Each row was made from one walk, in order. Every step used is in the known rows, and no mark comes twice. Write each row's walk.
Known rows
teze/lele/fodon/velo/pedaf: [-14.1 -28.6   8.6   5.2 -16.0   1.1   5.8   0.7  13.1  -2.1 -45.0  23.8
 -25.2 -22.8   2.6   2.9 -10.4 -15.6  11.7  15.3   7.6 -23.1  20.0  -7.5
   3.9   8.8 -12.8  -6.0 -17.9 -24.6]
guvivut/zuke/nuled/velo/pedaf: [-23.9 -15.8   5.5   4.8   2.6   7.0 -36.0 -29.6  -9.5  -2.7 -13.9  -1.7
  24.0  21.7   6.5  14.4 -20.9  -2.4   0.9 -13.4  -1.2 -30.7  18.4  29.7
  -4.0 -14.4  -2.8  -7.6 -12.7 -34.9]
nuled/velo: [  1.7  -2.4  -2.9   8.6  -5.3  -0.5   8.2 -25.4 -14.0  -4.5  -7.4  -0.8
   4.5   3.3   6.1   0.5   1.5   3.6 -10.4  -0.2  -3.7  -8.8   6.8  37.5
   2.1   6.4  -2.1   1.2  -8.6 -23.9]
pedaf/zuke: [  0.7  -4.4   5.6   7.1   9.5   3.3   8.8   1.7   2.3  12.3  -3.2   1.9
   1.6   5.4  -7.4  -1.4   6.8  -4.4 -18.4 -16.0   6.5  13.9 -15.3  11.4
   6.7  -7.8   5.8  -4.3  -5.3  40.7]
lele/fodon/velo/pedaf/zuke: [  5.3 -31.9  15.1  11.6 -10.5   4.2  -4.0  -1.4   3.1  13.1 -36.2  22.1
 -16.8  -8.8  -4.9   3.6  -0.6 -16.1  -6.4   4.9  18.7  -8.3  -0.5  -5.7
   8.1  -2.2  -3.2  -9.2 -20.0  31.1]
nuled/velo/pedaf/zuke/teze: [ 33.1 -28.6   8.8   5.8   1.8  13.8  33.7 -28.7  18.4  -2.9 -16.2  -4.2
 -29.2  10.6   1.8  -2.0 -12.1  13.5 -16.2 -13.1   0.1  17.4   6.3  34.8
 -27.3 -20.1   3.8 -22.6 -20.6   7.8]
nuled/velo/teze/lele: [-32.9   5.6  -3.9 -12.4   7.0  -2.8   6.6 -16.1  10.2 -11.1 -31.5  28.5
 -12.4  -7.8  10.2  -8.1  18.9  -2.2 -16.0 -12.6 -22.1   8.0   6.0  52.4
   5.4   4.0  -2.7  -7.3 -19.2 -17.2]
zuke/nuled/velo/pedaf: [ -7.3 -19.4   2.6   2.3  -1.5   3.9 -16.6 -30.9  -5.1  -8.3 -23.6  -6.6
  12.2  18.3   7.2   4.8 -21.6   0.9  -5.3  10.0   0.2 -28.4  29.0  20.2
 -11.6 -16.9 -10.2 -21.4 -14.0 -37.0]
zuke/guvivut: [ 18.6  11.3   3.2  10.1  -6.9  11.1 -10.8  -0.2  -2.8   5.5  -3.6 -16.5
 -47.6 -10.7  -0.4  -2.8   0.1  -6.8  10.3   8.7  -7.2 -18.1 -18.8   3.9
  13.4   3.0   8.9  14.3  11.9  -7.2]
guvivut/zuke/nuled/velo/teze/lele/fodon: [-42.4   1.6   5.4 -16.2  12.1   7.0 -16.3 -14.0   7.8 -26.8 -23.3  36.8
  24.4  25.3  11.4   9.0  28.7 -13.6   3.7 -42.4  -8.8 -19.4   3.3  30.2
  24.9  -4.8 -18.1  -5.8 -33.9 -18.5]
lele/fodon/velo: [  9.0 -10.7   4.2   7.7 -18.5   0.2   7.0  10.0 -12.7   7.3 -15.9  22.5
  -5.9 -13.4   2.3   0.1   7.8 -11.0   7.4  15.8  12.7 -21.2   6.6  -7.1
  21.4  11.1 -15.0   0.5 -27.6  -8.7]
pedaf/zuke/nuled/velo/teze/lele/fodon: [-23.7  -5.9   6.3 -14.4  16.0   9.0   8.7 -13.8  16.3 -24.0 -35.3  36.4
   9.7  25.3   6.7  -1.4  31.2 -12.1 -14.8 -31.7  -1.0  -5.7   1.6  28.5
  23.2 -12.7 -19.7 -22.0 -40.4   5.0]
velo/teze/lele/fodon: [-18.7  -4.3   7.0 -23.0   3.9   0.9  -4.0   0.3  24.1 -27.7 -35.2  38.4
 -19.9   3.4   4.7   0.3  29.6 -13.4   5.6 -19.8  -6.2   7.4  -2.5  -2.9
  11.3   6.4 -13.8  -6.4 -13.6   2.7]
lele/fodon/zuke/guvivut: [ 25.8  -1.1  10.9  16.8 -10.5   9.5 -23.8  -8.0  -2.4   7.3 -21.6  -1.0
 -36.8  16.3   2.8   2.5   9.1 -11.6   4.8   2.5  12.3 -10.8 -11.7  -4.7
  33.7   7.3   6.2  25.5  -3.2   7.6]
guvivut/zuke/teze: [  8.1  -5.1   3.8  -2.2   7.1  11.6  11.7   0.0  10.6  -1.4  24.9  -2.5
  -3.7  11.5   5.2   5.8  -2.9  12.7   7.2 -35.2  -7.4  10.7  -7.0  16.6
 -13.3  -9.8   6.6   2.9 -12.5  -6.3]
velo/teze: [ -7.8   3.9   2.5 -19.6   3.3  -3.3 -29.3   1.8   5.2  -2.5 -21.1  25.0
 -17.9  -0.4   4.2  -4.4  20.1  -2.2  -8.7  -0.2 -14.6  14.7  -0.9   9.6
  -1.6  -6.7  -1.8  -9.2  -7.4  22.5]
fodon/lele: [ 18.4   2.4  -6.3   3.5  -6.9 -21.3 -21.1   7.3  -4.7  -0.4   2.3   8.0
 -31.6  18.8   3.4   1.5   8.5  -8.4  -6.0  19.6   2.5 -12.8  -6.0  -4.3
   2.4   0.9   5.5   4.4  -8.5  -5.1]
nuled/velo/pedaf/zuke/teze/lele/fodon: [ 12.7 -34.1  12.5  -1.2   2.1  14.7  48.2 -29.3  35.3 -30.6 -35.3  10.8
 -26.7  12.4   5.0   2.0   4.2   0.6   0.4 -27.9   3.9   7.7   8.1  19.1
  -8.6  -5.6  -9.3 -15.5 -24.6 -13.4]
teze/velo/pedaf: [  4.6 -22.1   7.5 -12.3 -13.5  -2.0 -15.6 -21.6  22.5 -12.7 -20.5   7.4
 -23.8  -2.7   0.0   0.8 -29.8 -14.8  -6.2   6.5 -11.1  -0.2  12.5  -4.0
 -17.9   4.0   0.9 -10.2  16.9 -14.5]
teze/lele/fodon: [-11.3  -7.7   4.8  -5.9   1.5   4.4  18.9  -3.2  22.6 -29.3 -16.9  15.7
  -3.1   1.1   1.5   3.6  14.9 -10.5  14.1 -18.2   5.5  -4.0   1.7 -11.5
  13.8  10.7 -14.2   3.0  -8.2 -13.8]
guvivut/zuke/teze/lele/fodon/velo/pedaf: [ -8.7 -31.0  12.0   4.0 -10.8  10.0  11.8   0.3  19.8  -1.2 -27.9  23.3
 -29.2 -13.7   5.0   8.3 -12.5  -6.5  16.8 -11.2   1.7 -14.6  15.3   6.5
  -2.3   1.3  -7.4  -2.4 -24.8 -30.3]

Which walk is each row?
[-22.0 -23.4   9.1   5.7   8.6   9.8  16.0   9.0  13.3   8.0 -25.2  15.4
  16.9  10.4  -0.9   0.6  -9.1 -13.4  -6.7  -7.3  14.3 -30.5  14.3   0.8
  17.6 -23.6 -17.5 -28.1 -38.9  -1.1] : teze/lele/fodon/velo/pedaf/zuke/nuled
[-18.8  -7.1   9.0  -3.8   4.6  -1.6 -13.3  -4.4  17.8  -2.3 -35.3  40.1
  -4.4  20.4   8.4  -1.6  21.9  -7.8 -13.0 -16.8   4.7  18.3   7.3  10.4
  26.4   2.6  -5.5   5.3 -26.3  25.5] : velo/teze/lele/fodon/zuke
[-14.7   3.3   0.4  -9.0  15.3   5.1 -14.5 -15.0  -5.2   4.7 -17.4  22.6
  17.0  25.1   6.5  -6.3  20.0  -0.1 -29.8 -14.4 -10.4  -1.4   2.1  47.6
   9.9 -25.1  -8.9 -27.0 -36.1  18.1] : pedaf/zuke/nuled/velo/teze
[ -2.6   4.6  10.9   3.3  -1.9   8.0 -25.6  -4.0  13.0   3.2 -38.4  23.4
 -50.9   8.4   7.0  -4.7  22.2 -14.8  -1.6  -7.4  -3.1  -1.3 -12.9  12.9
  36.3   5.7   4.7  19.1 -11.5  14.8] : velo/teze/lele/fodon/zuke/guvivut
[ 28.4 -11.5   2.4   8.6   2.4   5.5  29.2  -4.7  14.7  15.0   7.8  -2.9
  -3.3  25.5   8.5  -5.9 -10.0  23.0 -12.8  -6.5   5.1  25.7  11.6  18.1
  -7.3 -14.9   6.0  -4.6 -28.5   5.1] : fodon/zuke/teze
[-32.5   9.8   0.7  -1.6  17.7   6.5 -25.5   5.9 -10.6   7.7  21.9  -1.7
  49.9  28.1   2.3  11.1  -7.3  -1.6   5.1 -31.8   1.2 -26.8   0.1   6.4
  13.0 -19.6  -2.4  -4.0 -17.4  -7.5] : guvivut/zuke/nuled
[  0.7 -24.1   4.2   4.3  10.6  12.1  58.2 -22.0  33.7  -7.4 -21.5   0.6
 -26.2   1.4   4.1  -6.1 -11.3  10.8 -15.8 -25.6  -8.0  16.1   7.8  45.9
 -17.8 -14.4   2.9 -19.3 -24.2 -13.6] : nuled/velo/pedaf/zuke/teze/lele
[ -2.7 -29.5  10.1   9.5  -5.8   5.4 -26.4 -36.3  -3.9  -6.5 -35.0   7.3
  17.1  40.1  10.5   8.8 -14.7  -2.7  -9.5   6.0  16.4 -24.2  33.4  12.8
   6.3 -12.5 -13.8 -11.4 -28.2 -17.6] : lele/fodon/zuke/nuled/velo/pedaf
[ -5.9   0.2   2.6   2.3  21.5  10.1   7.0   7.7  -1.5  11.7  12.5  -4.8
  35.5  29.6  -4.4  -1.5  -2.1   0.7 -16.8 -18.4   8.7 -11.7  -1.7   5.8
  11.6 -31.5  -6.2 -23.3 -24.0  22.7] : pedaf/zuke/nuled
[ -7.7  -0.4  -1.3  10.1  13.9   9.5  12.2 -19.1 -12.9   6.9   1.9  -4.0
  40.4  28.2   3.1  -0.8  -1.4   3.7 -25.1 -15.9   3.3 -16.9   3.5  40.3
  14.8 -21.6  -6.9 -19.1 -31.5  -5.4] : pedaf/zuke/nuled/velo
[ 26.4 -12.5   2.7  -4.5  -4.7   1.8  28.9 -13.8  27.1   4.9  12.0   7.5
 -12.4  24.3   8.1  -9.4 -24.0   8.2 -25.5 -11.0  -9.9  24.7   8.4  24.6
  -6.4  -8.6   4.9  -8.7 -15.9  -7.1] : fodon/zuke/teze/velo
[ 31.1 -12.2   5.3 -11.9   2.7   8.3  43.3 -10.9  32.5  -4.6  17.1   3.7
 -15.7  13.6  -1.0 -10.6 -14.6   2.8 -22.9 -23.3 -12.3  25.2  -9.6  20.4
 -13.7 -13.1   2.8 -19.9  -8.0   8.3] : pedaf/zuke/teze/velo
[ 33.5 -29.2  11.2  -0.3   6.1  15.4  28.7  -7.0  28.5   1.4  -6.9  -4.5
 -27.3   9.2  -2.5  -2.9 -12.1  12.4  -6.8 -14.3   1.2  23.0   0.6   8.2
 -30.0 -23.8   4.7 -23.5 -12.2  21.0] : velo/pedaf/zuke/teze
[ 12.9  -4.4   3.6 -13.7  -1.2   7.0  16.8 -10.9  22.0 -10.4  23.9   6.0
  -2.0  12.7   5.2   0.3 -18.3   0.5  -5.2 -34.1 -20.1  12.0  -8.5  21.5
 -12.1  -4.8   5.4  -2.3  -1.3 -17.3] : guvivut/zuke/teze/velo
[-25.5  -2.1   2.2 -20.5   8.6   7.5   0.9 -14.9  13.6 -29.8 -32.7  34.1
   9.6  20.8  11.1  -0.4  25.4 -10.2  -1.0 -21.4  -7.3 -18.1  13.6  20.6
  18.5  -7.4 -25.4 -19.1 -36.5 -24.2] : zuke/nuled/velo/teze/lele/fodon
[-45.3   6.4  -3.5  -1.6  18.2  -1.5  -0.3 -15.5   5.9   9.6 -27.2  29.7
  19.7  22.5  15.2 -10.1   9.6   2.3 -28.6 -14.9 -13.5  -0.4  21.4  57.0
  21.5 -16.5  -7.0 -13.2 -42.8 -14.3] : fodon/zuke/nuled/velo/teze/lele
[-29.1   6.5  -1.6   7.6   9.9   5.1 -14.9 -21.0 -23.1   3.4  13.1  -0.1
  50.4  27.6   8.5   9.5  -5.5   0.4  -6.6 -24.4  -2.6 -31.6   7.0  41.4
  16.9 -12.3  -5.3  -1.9 -24.2 -34.6] : guvivut/zuke/nuled/velo
[-19.1  -7.8   0.9   7.8 -10.4   0.4  29.2  13.3   3.6   1.4 -21.3  27.5
  -7.7 -22.5   3.3  -3.0   8.5 -11.3   7.4   3.8   6.4 -22.4   7.1   2.0
  27.3  12.5 -15.0   1.6 -29.1 -27.4] : teze/lele/fodon/velo
[ -5.3 -24.1   4.4  10.0   6.6  10.9  61.5   7.6  31.3  16.7 -17.6   9.9
 -30.9 -17.6   1.3 -10.0 -14.9   8.1 -11.7 -10.1  -3.8   7.3   9.5  29.6
  -9.7 -13.7   1.8 -20.6 -31.9  -7.4] : fodon/velo/pedaf/zuke/teze/lele
[-26.0  -5.2   4.4   4.5  13.6   5.2   5.8   0.8  11.7   1.5  -4.9  12.4
  43.1  42.5   7.6   1.8   0.5  -2.3  -8.9 -17.6  16.6 -15.8  20.5   0.0
  29.3 -17.0 -15.8  -9.3 -37.7  -9.3] : teze/lele/fodon/zuke/nuled
[  5.6 -13.6   0.9   4.0  -9.6   8.3  57.9  11.6  16.7  -2.6 -14.2  21.4
 -21.0 -15.6   7.5  -8.3   4.1   2.4  10.6  -0.6   3.4 -10.3  11.6   6.6
   9.7   3.0 -16.5  -9.3 -41.9 -34.5] : zuke/teze/lele/fodon/velo
[ -5.6 -11.1   8.1  -7.8   6.9  12.8  29.7  -1.1  29.1 -28.6   0.2  13.3
  -2.4  12.8   5.4   7.6  11.2   0.3  19.2 -46.0  -0.7   3.6  -5.7   1.2
   3.3   2.3  -7.5   4.6 -18.1 -17.1] : guvivut/zuke/teze/lele/fodon
[-35.7   7.3  -1.3 -18.7  13.0  -2.7   2.0   5.3  21.7  -4.9 -26.5  29.5
 -14.9 -10.7   4.7  -7.4  16.0  -5.9  -7.7 -14.7 -20.2  11.9   1.1  21.7
   4.8  -1.2  -1.7  -7.6 -13.3   1.4] : velo/teze/lele
[ -0.8 -24.6  10.3  11.5  -0.9   3.4  -1.8 -29.5   0.6   2.6 -28.4   3.9
  -7.4   5.2  -2.9   2.5  -7.6  -5.2 -20.1  -5.8   4.6   3.8   0.3  30.1
  -6.0  -6.7   6.4  -7.6  -4.5  21.3] : nuled/velo/pedaf/zuke
[ 29.7 -30.2   9.1   9.8  -2.0  12.5  36.6   1.6  16.6  20.5 -12.2   2.8
 -29.3  -7.6   0.0  -6.3 -16.0  10.9 -10.6   1.2   2.8  11.1   6.9  17.1
 -18.6 -22.7   2.3 -23.7 -29.1  15.6] : fodon/velo/pedaf/zuke/teze
[ 20.9 -10.0  13.9   5.1  -8.7  11.3 -13.2 -15.2  18.8   4.9 -21.7  -7.9
 -61.6  -5.4  -7.3  -3.2 -18.4 -22.1  -8.9   0.1 -10.4  -8.4 -23.6   8.6
   4.5  -2.5  15.7   3.2  22.4  18.1] : teze/velo/pedaf/zuke/guvivut
[ 32.7 -10.9   5.4   1.2  11.3  13.5  45.7   0.7  20.1   3.3  10.7  -5.8
 -10.8  12.9  -0.7  -7.6   2.0  15.9 -12.4 -21.7   1.8  26.6 -10.4  16.1
 -15.2 -20.9   4.9 -16.4 -20.8  23.5] : pedaf/zuke/teze
[  0.2  -5.6   5.4 -11.9 -13.8  -2.0 -21.2  11.1  -6.4   2.4 -35.5  46.1
 -27.3 -12.8   6.9  -4.6  28.2 -12.9   0.2  13.3  -3.4  -5.4   3.1   1.8
  17.2   2.8 -14.9  -9.1 -30.5  13.0] : lele/fodon/velo/teze
[-11.8 -21.5   4.6  14.3  -0.1   1.4 -22.2 -33.6  -8.0   8.5 -25.9  -1.9
  22.7  33.7  10.4   3.9 -26.9   2.2 -16.7   9.4   8.0 -19.6  35.4  30.3
   0.8 -18.9  -4.1 -13.4 -25.0 -21.3] : fodon/zuke/nuled/velo/pedaf
[  9.6 -17.5   5.5   8.7  -0.3   9.9  64.3  13.5  17.2   5.4 -12.0  23.8
 -20.9 -13.2   2.3  -8.5  10.6  -0.2  -4.6 -12.6   7.8  -2.1  -0.9  13.2
  16.8  -2.5 -12.1 -11.8 -45.9  -4.1] : pedaf/zuke/teze/lele/fodon/velo
[-10.0 -16.2   8.7   0.6  15.1   9.2  -7.6  -2.4   8.3   9.3  -7.2  -3.4
  23.0  24.6  -3.7   2.5 -16.6  -3.6 -11.1 -10.4  10.3 -15.9   6.4  -2.0
  -3.3 -34.7  -5.7 -29.3 -16.9  19.3] : velo/pedaf/zuke/nuled
[-10.6 -16.3   6.2  11.0   7.1   8.2   0.4   8.1  -1.6  30.9 -11.7   4.1
  19.9  10.1  -2.5  -1.6 -19.2  -4.1 -16.2   6.5  10.8 -25.5  12.5   8.2
   8.7 -30.4  -8.2 -30.0 -35.4  11.7] : fodon/velo/pedaf/zuke/nuled
[ -6.6  -7.2  -0.3   8.0  12.8   6.4  52.9   0.0  31.4   8.5   0.7   4.9
  -3.8  10.9   8.2  -9.3  -7.4  18.0 -14.1 -18.2  -2.8  21.2  14.6  29.2
  -0.6 -10.8   4.8  -3.1 -28.1 -14.2] : fodon/zuke/teze/lele
[ -9.5 -30.0  12.7  10.4  -3.9   5.5  18.1   2.9  15.5  10.3 -43.1  25.8
 -20.8 -13.2  -4.7   0.1  -2.8 -17.9  -6.4  -5.0  13.6  -7.4   1.2   4.6
  11.9  -1.3  -4.6  -9.1 -21.8  17.7] : teze/lele/fodon/velo/pedaf/zuke
[  6.9 -32.1  11.0   5.6 -22.7   0.7 -15.6  -2.4  -0.1  -0.7 -41.4  20.3
 -24.3 -15.3   1.5   4.9  -8.5 -14.0  12.4  24.3  13.0 -21.8  18.0 -16.8
  -0.9   6.9 -12.1  -5.0 -16.5 -13.6] : lele/fodon/velo/pedaf
[ 12.1 -15.0   4.9 -10.3   2.7  13.1  48.3  -2.0  35.2 -32.5  -7.3   8.3
 -17.2   8.7   6.4  -0.5  11.4   4.3  14.5 -24.1   1.4   5.6   5.0  -7.1
  -4.1  -1.3 -15.1  -9.3 -21.3 -23.4] : zuke/teze/lele/fodon
